What can hang from each mark
bulo: fesif
fesif: lidesu
tizof: bulo
suga: lidesu viga
vuka: loro
viga: loro suga tizof
loro: viga vuka
lunori: loro
lidesu: fesif suga

Every row comes from one small tree of marks. Brackets hold a mark, then the marks that hang from it, in alphabetical order. Every link used is in the known rows. Which tree was each row made from?
(in the rows, 128 means zero)
Known rows
(bulo (fesif (lidesu (suga (viga loro tizof))))): [ 88 140 100  64 115  61  80 180 129 168 166 103 114 146 150 110 126 179
 104 135  94 140]
(vuka (loro (viga (suga (lidesu fesif)) tizof))): [104  83 116 132 156 114 123 116 168  92 137 108  99 126 126 126 137 138
 102 108 143 139]
(fesif (lidesu (suga (viga loro (tizof bulo))))): [ 99 165 112 114 136  83  87 167  89 155  95 118 100 131 151  89 139 160
  73 160 154 130]
(vuka (loro (viga suga))): [103  70 135 166 130 132 133 115 153 109 110 124 116 134 135 154 123 144
 108 122 152 142]
(lidesu fesif (suga (viga loro))): [116 131  90  96 112  62 129 179  78 110 120 140  99 129 124  48 123 147
 129  85 133 143]
(loro viga vuka): [115 128 153 151  69 165 138 123 131 127  93 105 126 117 130 135 109 127
 133 101 124 118]
(lunori (loro (viga tizof))): [105 115 134  76 119 155 133 120 187 113  83 113 110 120 129 151 126 155
 133 179 132 151]
(bulo fesif): [115 112 127  91 121 104 111 138 162 135 180 122 131 141 121 132 123 132
 131 108  82 135]
(lidesu fesif (suga (viga loro tizof))): [115 139  75  71 118  67 119 174 117 102 119 137  92 132 128  50 125 160
 124 117 123 141]
(viga loro (suga lidesu) (tizof (bulo fesif))): [ 89 104  96 159 194 106  54  93 181 112 108 118  85 118 112  95 129 181
  54  89 136 117]
(lidesu fesif suga): [123 109 110  99 134  89 130 163 126  95 167 140 102 148 125  73 132 126
 156 113 145 140]
(tizof (bulo fesif)): [113 125 143 112 144 115  99 133 157 113 142 135 115 133 112 113 133 111
 103 112 102 131]
(lidesu fesif (suga viga)): [126 147 106  60 117  62 143 183  99 105 153 138 105 146 120  50 125 116
 150 108 107 146]
(fesif (lidesu suga)): [110 134 129 123 134  96 107 162  99 160 157 113 119 150 158 124 136 144
 124 156 160 133]
(tizof (bulo (fesif (lidesu (suga viga))))): [100 161 141  78 135  69  94 177 113 152 158 120 108 153 131  89 136 117
  97 133  97 141]
(tizof (bulo (fesif lidesu))): [104 129 153 127 146 102  89 144 134 153 164 119 120 141 127 130 144 115
  88 126 107 130]
(tizof (bulo (fesif (lidesu suga)))): [ 97 130 145 109 150  88  82 161 131 143 167 124 108 153 135 110 140 124
  99 138 127 137]
(bulo (fesif (lidesu (suga viga)))): [ 99 148 124  58 115  54 104 186 115 172 193 105 123 161 145 111 127 139
 126 129  78 144]
(lidesu fesif (suga (viga tizof))): [126 153  90  38 121  68 133 179 140  98 156 132  96 146 123  51 129 128
 147 139 101 143]
(loro (viga suga)): [113  93 129 118 111 132 119 112 165 140 106 110 124 140 127 129 111 142
 135 135 131 131]

Write each row's tree
[120 102 109 157 181  91 117 111 137 112 166 118 104 136 108  87 131 131
 116  73 125 129]  (viga (suga (lidesu fesif)))
[111 114 122 101 156 120  95 111 175 109 115 103  94 128 106  85 134 120
 100 124 136 126]  (loro (viga (suga (lidesu fesif)) (tizof bulo)))
[120 109  92 122 188  97 102 102 186 107 166 113  96 137 112  90 134 146
 113 114 118 125]  (viga (suga (lidesu fesif)) tizof)
[ 90 146 127 114 132  70  81 176  89 156 126 123 105 137 134  89 133 143
  76 107 121 139]  (tizof (bulo (fesif (lidesu (suga (viga loro))))))
[ 99  96 121 137 154 129 116 107 166 106 111 102 105 124 135 143 130 150
  93 127 152 132]  (vuka (loro (viga (suga lidesu) tizof)))
[ 97 113 159 157  96 173 152 114 149 107  75 116 110 116 126 150 113 148
 127 116 134 144]  (lunori (loro viga vuka))
[ 99  78 109 252 134 142 107  86 142 116  81 137 103 121 128 120 103 195
  85  65 153 113]  (viga (loro vuka) suga)
[ 95  94 107 239 160 158  83  73 188  96  61 143  81 117 122 103 115 190
  49 109 162 107]  (viga (loro vuka) suga (tizof bulo))
[112 161 102 145  98 130 122 129 120 126  74 122 111 104 131 101 111 171
  87 101 103 117]  (suga (viga (loro vuka) tizof))
[107 104 135 178 115 131 126 107 137 116 126  97 105 125 112  99 111 129
 121  52 123 118]  (loro (viga (suga (lidesu fesif))) vuka)
[ 90  91 137 157 126 173 130  86 217  99  81 117  93 129 125 145 107 178
 118 149 126 140]  (lunori (loro (viga suga tizof) vuka))
[ 98 120 144 126 100 178 140 107 186 100  81 112 104 115 130 149 116 160
 122 150 127 142]  (lunori (loro (viga tizof) vuka))
[102 159 115 133 106 118 101 130 145 118  84 129 101 110 118  87 116 156
  64  87  81 119]  (suga (viga (loro vuka) (tizof (bulo fesif))))
[107 111 119 149 122 137 117  99 184 110 133  90  97 127 116 101 113 142
 116  88 117 115]  (loro (viga (suga (lidesu fesif)) tizof) vuka)
[102 157 100  98 122  79  93 173  92 168 121 109 110 133 159 104 131 174
  98 161 142 135]  (fesif (lidesu (suga (viga loro tizof))))
[ 89 108 136 153 141 162 125  83 190 102  82 100  89 118 120 134 113 171
 105 123 136 137]  (lunori (loro (viga (suga lidesu) tizof) vuka))
[104 153 107 138  99 102 126 157  74 113  80 134 102 119 138  75 106 166
 105  84 141 126]  (lidesu (suga (viga (loro vuka))))
[101  92  84 219 167 122  96  86 162  98 116 117  84 111 117  87 120 189
  78  52 143 109]  (viga (loro vuka) (suga (lidesu fesif)) tizof)
[105 159  93 112 105 108 115 153 117 110  80 127  97 120 141  74 109 179
 106 117 135 124]  (lidesu (suga (viga (loro vuka) tizof)))
[103 112 138 160 118 168 106  88 209 107  81 114  97 131 122 114 109 143
  94 137 132 111]  (loro (viga suga (tizof bulo)) vuka)
[111 188 103 143 122 116 115 124  87 131  75 101 105  86 125  86 119 160
  73  68 110 112]  (suga lidesu (viga (loro vuka) tizof))
[113 146  88  88 132  75 109 170 112  89  99 146  82 127 121  34 133 143
 102 118 138 138]  (lidesu fesif (suga (viga loro (tizof bulo))))
[ 93 102 132  94 134 113  73 122 212 160 142  96 111 154 132 134 128 144
  98 171 103 130]  (loro (viga suga (tizof (bulo (fesif lidesu)))))
[110 181 125  78 141  84  98 174 108 156 127 113 103 145 148  91 141 131
  92 185 130 134]  (fesif (lidesu (suga (viga (tizof bulo)))))
[ 92  92 143 180 140 142 143 101 151  94 105 111  89 122 109 113 116 149
 120  73 133 144]  (lunori (loro (viga (suga (lidesu fesif))) vuka))
